Each row was made from one walk, in order. Every step used is in the known rows, and no mark comes twice. Write each row's walk.
Known rows
D-C-V: [ 1.79 -3.59 -1.48 -1.88 -1.11  4.03  0.22  1.21 -4.59  0.47 -3.26 -2.41
  2.74  1.76  0.75 -3.15  2.11 -2.39  4.19 -0.34  1.04 -4.92  0.17 -0.31]
F-E: [ 2.03 -1.75 -1.15  1.72 -1.65  3.57 -0.55 -0.84 -1.67  0.91 -0.58 -1.82
  1.96  0.00  0.02 -0.54 -0.38 -3.31  3.71 -0.46 -1.23 -1.39  0.52 -0.55]
F-V-U-D: [ 2.82 -1.14 -0.60  1.61 -0.99 -1.35  0.13 -1.22 -2.62  1.04 -1.07 -1.61
  1.07 -1.49  2.28  2.74  0.65  0.37  3.56 -1.34 -3.96 -0.59 -0.37  0.53]
V-C-D: [ 1.80 -5.17 -0.77 -0.18  0.95  1.88 -2.90 -0.60 -2.23  0.63 -2.09 -6.50
  2.21  1.55  1.01 -0.94  0.20 -6.62  2.38 -0.92  0.15 -0.39 -1.29  0.11]
C-V-F-E-U-D: [ 4.73 -0.56 -3.35 -2.23 -0.95 -0.37  0.99  1.51 -2.61 -0.90 -4.09 -2.18
  3.27 -2.18  1.53 -1.70  0.81 -3.17  3.81 -0.78  0.78 -2.42 -0.18  0.89]
E-U: [ 3.59 -2.64 -0.86  1.25  0.33 -2.49 -0.47 -0.14 -3.96 -0.72 -1.58 -3.49
  2.69  0.14  0.47 -1.77  0.27 -1.13  3.42 -0.94  0.26 -0.99 -4.27 -0.09]
U-D-V: [ 2.17 -4.24 -0.60  0.06 -0.16 -1.18  0.90  0.90 -3.99  0.86 -0.53 -1.00
  1.11 -0.47  0.94  0.75 -2.27 -3.17  4.13 -2.45 -2.06 -2.77  0.45  0.46]
U-D-C: [ 3.26 -5.21 -0.14  0.34 -0.96  2.24  0.84  0.62 -3.63  0.85 -0.71 -1.26
  1.69 -0.46  0.53  1.17  0.45 -2.11  4.41 -2.27 -1.40 -4.01 -0.89  0.26]
V-E: [ 1.77 -4.04  0.17  3.08 -0.08  0.94 -1.85  1.51 -3.12 -2.04 -1.23 -1.66
 -0.86  0.22  1.19 -2.52 -1.05 -6.05  2.51 -0.98 -1.27 -1.73 -1.59 -0.83]
U-D-C-V: [ 3.76 -4.73 -0.91 -1.12 -1.20  1.58  1.08  1.10 -3.74  0.47 -2.20 -2.16
  2.30 -0.50  1.07  0.45  1.26 -2.14  4.72 -1.51 -0.53 -4.08 -0.42  0.61]
F-V-E-U-D-C: [ 4.80 -2.74  1.00  4.95 -1.10  0.77 -1.09  1.20 -3.61 -1.18 -1.04  0.14
  0.94 -0.97  1.61  1.31  0.49 -2.90  4.00 -0.15 -3.05 -1.45 -4.48  0.38]
D-C-V-F: [ 2.27 -2.72 -2.03 -2.51 -0.83  4.54  0.64  1.72 -4.43  0.18 -3.39 -0.91
  2.72  0.66  0.80 -3.23  1.42 -2.77  3.79 -0.81  1.10 -5.37  0.28 -0.23]
C-V-F-E-U: [ 3.90 -0.04 -3.44 -2.35 -0.88  0.04  0.60  1.50 -2.57 -1.00 -4.25 -2.18
  3.40 -1.42  1.38 -2.72  0.95 -3.24  3.58 -0.51  1.11 -2.30  0.03  0.51]
E-C: [-0.55 -3.18  0.10  2.16  0.77 -3.62 -3.64 -0.63 -0.40  0.27 -1.46 -3.33
  0.54  0.79  2.07 -1.66  0.08 -3.75  3.13 -0.34 -0.18  0.02  1.74 -0.17]
E-C-V-F-U: [ 0.73 -1.40 -2.06 -0.35  0.41 -5.05 -2.88  1.72 -0.45 -0.77 -3.57 -1.99
  1.56 -0.40  2.46 -2.73  0.88 -3.67  2.72  0.02  0.24 -0.67  1.76  0.22]
F-U-D-V-E: [ 2.72 -3.76 -1.68  1.77 -0.82 -2.79 -0.27  4.20 -3.59 -0.72  0.04  2.00
  1.01 -0.51 -0.15 -0.31 -1.72 -2.06  2.40 -1.26 -4.41 -2.27 -2.84 -0.94]
U-D-V-F-E-C: [ 2.80 -3.01 -0.81  0.14  0.07 -0.64  0.39  0.83 -3.05  0.82 -0.40  0.01
  0.62 -1.50  1.01  0.92 -3.17 -3.98  3.53 -2.40 -2.42 -2.71  1.22  0.84]
F-U-D-C-V: [ 3.33 -3.72 -2.35  0.06 -1.61 -1.22  0.18  3.87 -3.26 -0.19 -1.28  1.08
  2.72 -0.61 -0.11 -0.19  1.21 -0.30  3.33 -0.81 -2.94 -3.17 -2.82 -0.76]
V-U-D: [ 2.47 -2.90 -1.55 -1.62  0.26 -1.85  0.83 -1.96 -3.62  0.80 -1.21 -4.78
 -0.12 -0.80  1.65  0.65 -0.50  0.60  2.20 -2.71 -2.93 -1.75  0.59  0.27]
D-C-V-E: [ 2.39 -4.15 -0.91 -0.77 -0.95  4.47 -0.42  1.81 -4.96 -0.68 -3.25 -2.27
  1.50  1.72  0.91 -3.53  1.54 -3.90  3.49 -0.05  0.57 -4.94 -0.60 -0.40]
F-U-D-V-C: [ 2.63 -4.06 -1.70  1.16 -0.58 -3.37 -0.48  3.75 -3.25  0.12  0.09  1.00
  1.91 -0.23 -0.34 -0.22 -1.42 -2.24  2.27 -1.46 -4.12 -1.80 -3.07 -0.80]

Which walk is each row?
[ 3.08 -1.49 -3.13  0.00 -0.30 -1.17  0.66  3.54 -2.03 -0.68 -0.70  3.29
  2.07 -2.94  0.13 -0.33 -1.06 -2.12  2.56 -2.64 -2.30 -2.53 -1.78 -0.54] | V-F-U-D
[ 5.03 -3.10 -0.93  0.29  0.64 -2.91  0.98  0.65 -5.01 -0.55 -1.03 -1.95
  2.10 -1.21  0.46 -0.24 -1.85 -1.51  3.40 -2.12 -1.05 -2.17 -3.94  0.89] | E-U-D-V-F
[ 2.48 -2.68 -2.59 -2.31 -1.03  3.75  0.53  2.78 -4.49 -0.04 -3.21  0.13
  2.93  0.54  0.34 -3.26  1.56 -2.07  3.36 -0.60  0.31 -5.28 -0.63 -0.47] | D-C-V-F-U
[ 1.64 -0.56 -0.79  1.58 -0.92 -0.70 -0.45 -1.30 -2.61  0.98 -1.29 -1.60
  1.10 -0.51  2.16  1.26  0.87  0.32  3.36 -0.91 -3.30 -0.45 -0.08  0.00] | F-V-U
[ 2.36 -3.91 -1.38  2.15 -0.48 -4.10 -1.33  3.97 -2.98 -0.76  0.02  1.60
  0.54 -0.43  0.26 -0.33 -1.65 -2.43  2.17 -0.91 -4.35 -1.78 -2.22 -0.79] | F-U-D-V-E-C
[-0.55 -3.27 -0.70  0.50  0.80 -1.30 -4.14 -1.29 -0.71  0.34 -2.28 -5.09
  0.95  1.07  2.53 -0.33  0.50 -3.98  3.36 -0.08  0.84 -0.14  2.69  0.30] | E-C-D
[-0.45 -2.47 -1.55 -0.21  1.01 -1.62 -3.63  0.53 -1.80  0.25 -1.86 -2.28
  0.74  0.95  1.93 -1.06 -1.40 -3.94  2.36 -0.30 -0.39 -1.22  2.44  0.23] | E-C-D-V-F-U
[ 1.05 -2.40 -1.16 -1.08  0.63 -5.65 -2.55 -0.83 -1.16  0.01 -3.58 -5.95
  0.41  0.25  3.22 -1.57  1.22 -2.28  2.74 -0.28 -0.50 -0.34  2.76  0.90] | E-C-V-U-D
[ 0.60 -1.58 -2.50 -0.79  0.37 -0.29  0.39  3.29 -4.64  0.27 -0.54  2.90
  1.32  0.20 -0.08 -2.90 -3.84 -3.40  2.20 -2.06 -2.21 -3.59  0.21 -0.84] | D-V-F-U
[ 3.01 -4.02 -1.79  1.00 -1.45 -0.70  0.08  3.52 -3.16  0.08 -0.14  1.76
  2.36 -0.66 -0.48  0.26  0.59 -0.32  3.19 -1.16 -3.40 -3.04 -3.29 -1.06] | F-U-D-C
[ 4.53 -3.64 -1.38 -1.16 -1.49  3.15  1.47  1.11 -3.37  0.56 -2.08 -1.10
  2.33 -1.37  0.84  0.69  0.69 -2.56  4.50 -1.65 -0.96 -4.44 -0.10  0.70] | U-D-C-V-F-E
[ 1.99 -0.53 -2.28  0.11 -0.18  2.94 -1.28 -0.22 -0.80  0.13 -1.52 -0.35
  1.42 -1.72  1.09 -0.50 -1.39 -4.43  2.73 -1.34 -0.41 -1.80  1.84  0.29] | V-F-E-C-D
[ 1.74 -2.02  1.24  5.60 -0.60 -1.11 -3.24  0.84 -1.29 -0.97 -1.21 -0.08
 -0.12 -0.47  2.57  0.52  0.26 -4.53  3.61  0.37 -2.84  0.14 -1.00  0.10] | F-V-E-C
[ 5.65 -2.25 -1.09  0.78 -1.67  2.35  0.49 -0.55 -3.53  0.21 -1.52 -3.19
  2.93 -0.66 -0.12  0.19  0.45 -1.62  4.04 -0.19 -1.14 -2.26 -2.69  0.58] | F-E-U-D-C-V
[-0.10 -2.40 -1.48 -2.05  0.92 -0.58  0.42 -0.58 -5.91  1.34 -0.89 -2.74
 -0.18  1.91  0.92 -2.68 -3.30 -1.58  1.84 -2.05 -2.38 -3.00  2.04 -0.55] | D-V-U
[ 2.00 -3.05 -1.79 -3.15 -0.66  3.51  0.49  0.03 -5.14  0.67 -3.35 -3.77
  1.96  1.84  1.02 -3.08  1.89 -0.82  2.98 -0.56  0.15 -4.86  0.58 -0.28] | D-C-V-U
[ 1.13 -1.79 -0.36  2.63 -0.84  1.05 -2.57 -1.43 -0.38  0.91 -0.71 -2.73
  1.00  0.33  0.84 -0.54 -0.48 -3.88  3.27  0.16 -1.25 -0.38  1.67 -0.23] | F-E-C
[ 0.08 -2.38 -0.92  0.12  0.42 -4.80 -3.29  0.24 -0.62 -0.36 -3.73 -4.53
  1.30  0.72  2.84 -2.64  1.43 -3.97  3.47  0.38  0.95 -0.26  2.52  0.39] | E-C-V
[ 4.02 -4.09 -1.37 -1.58 -1.02  1.88  1.39  1.50 -3.60  0.31 -2.28 -1.14
  2.24 -1.32  1.11  0.36  0.81 -2.41  4.50 -2.09 -0.50 -4.47 -0.39  0.71] | U-D-C-V-F
[ 2.31 -2.66  0.60  3.77 -0.53 -0.47 -2.13  0.33 -1.46  0.78 -1.17 -1.50
  2.43 -0.02  1.48  0.73  0.85 -4.40  3.72 -0.25 -2.55  0.50 -2.24  0.08] | F-V-C
[ 2.03 -0.39 -1.83  0.85 -0.05  1.76 -1.01  0.12 -0.72  0.07 -1.07  0.44
  1.25 -1.89  0.81 -1.14 -1.55 -4.35  2.58 -1.46 -0.78 -1.70  1.41  0.08] | V-F-E-C
[ 1.91 -0.99 -3.34  0.07 -0.18 -0.57  0.11  3.53 -2.04 -0.76 -0.97  3.29
  2.15 -2.11  0.00 -1.82 -0.95 -2.34  2.06 -2.13 -1.67 -2.44 -1.50 -1.04] | V-F-U
[ 1.71 -0.98 -1.45  0.36 -0.94 -0.10 -2.15 -1.67 -0.95  0.63 -2.33 -4.63
  1.05  0.35  1.58 -1.22  0.41 -2.86  2.83  0.54 -1.20 -0.55  2.54  0.16] | F-E-C-V-U
[ 5.03 -4.45  0.48  3.46  0.30 -1.29 -1.13  1.30 -4.19 -2.68 -1.18 -2.70
 -0.34 -0.80  1.05 -1.13 -0.92 -4.56  2.63 -1.13 -1.58 -1.41 -4.87  0.08] | V-E-U-D
[-0.10 -3.93  0.45  2.00  0.96 -1.03 -2.40  1.56 -4.39 -0.64 -0.83 -1.17
 -1.50  2.07  1.32 -3.41 -3.71 -6.36  2.04 -0.67 -1.76 -2.34  1.06 -0.34] | D-V-E-C
[ 2.75 -3.33 -2.09  1.40 -1.27 -3.26 -0.21  3.41 -2.07 -0.33 -0.25  1.30
  2.25 -1.18 -0.10  0.55  0.25 -0.67  3.06 -1.37 -3.52 -1.53 -2.89 -0.95] | F-U-D
[ 2.90 -1.84 -2.98 -3.74 -0.51 -2.93  0.75 -0.22 -3.47 -0.17 -4.31 -5.75
  1.71 -0.54  2.57 -1.47  1.68 -0.72  3.16 -1.16 -0.40 -2.02  1.52  0.72] | C-V-U-D
[ 2.80 -2.32 -2.22 -2.08 -1.24  5.72  0.75  1.37 -4.31  0.38 -3.16 -0.86
  2.80  0.55  0.50 -2.88  1.28 -2.85  3.74 -0.55  0.72 -5.30  0.34 -0.12] | D-C-V-F-E
[ 3.35 -2.02 -2.86 -0.20 -0.54  0.58  0.80  3.64 -2.68 -0.43 -0.68  3.54
  2.08 -2.51 -0.13 -0.55 -0.89 -1.88  2.48 -2.62 -2.29 -3.66 -2.04 -0.48] | V-F-U-D-C
[ 1.63 -3.70 -1.54 -0.92  0.59  3.07 -1.55  0.22 -5.39 -0.62 -2.17 -4.09
  0.80  1.63  1.36 -1.04 -2.08 -4.62  2.95 -0.64  0.22 -2.60 -0.05  0.23] | C-D-V-E-U
[ 3.87 -3.87  0.35  3.45  0.38 -0.66 -1.74  1.23 -4.24 -2.75 -1.43 -2.86
 -0.24  0.08  0.95 -2.65 -0.89 -4.74  2.22 -0.70 -0.93 -1.34 -4.64 -0.38] | V-E-U
[-0.06 -3.19 -2.15 -2.30  0.16  3.42 -0.97 -0.27 -4.53  0.90 -2.15 -3.64
  1.90  1.80  1.29 -0.52 -1.58 -3.84  3.65 -0.93  0.61 -2.80  2.25  0.09] | C-D-V
[ 3.30 -0.88 -4.01 -2.58 -0.84 -2.41  0.74  3.69 -2.36 -1.25 -4.07 -0.10
  3.15 -2.05  1.48 -2.11  1.15 -2.58  3.38 -1.11 -0.08 -2.58 -0.14  0.19] | C-V-F-U-D
[-0.62 -2.73 -1.10 -0.52  1.30 -0.83 -3.47 -0.53 -1.91  0.58 -2.06 -3.46
  0.53  1.05  2.29 -0.98 -1.45 -4.71  2.76 -0.46  0.36 -1.27  3.35  0.54] | E-C-D-V-F
[ 0.59 -1.28 -1.55 -0.27  0.40  1.29 -0.35  0.90 -3.69  0.90 -0.63  0.92
  0.62  0.33  0.45 -2.36 -4.16 -4.81  2.49 -1.65 -1.45 -3.04  2.32 -0.11] | D-V-F-E-C
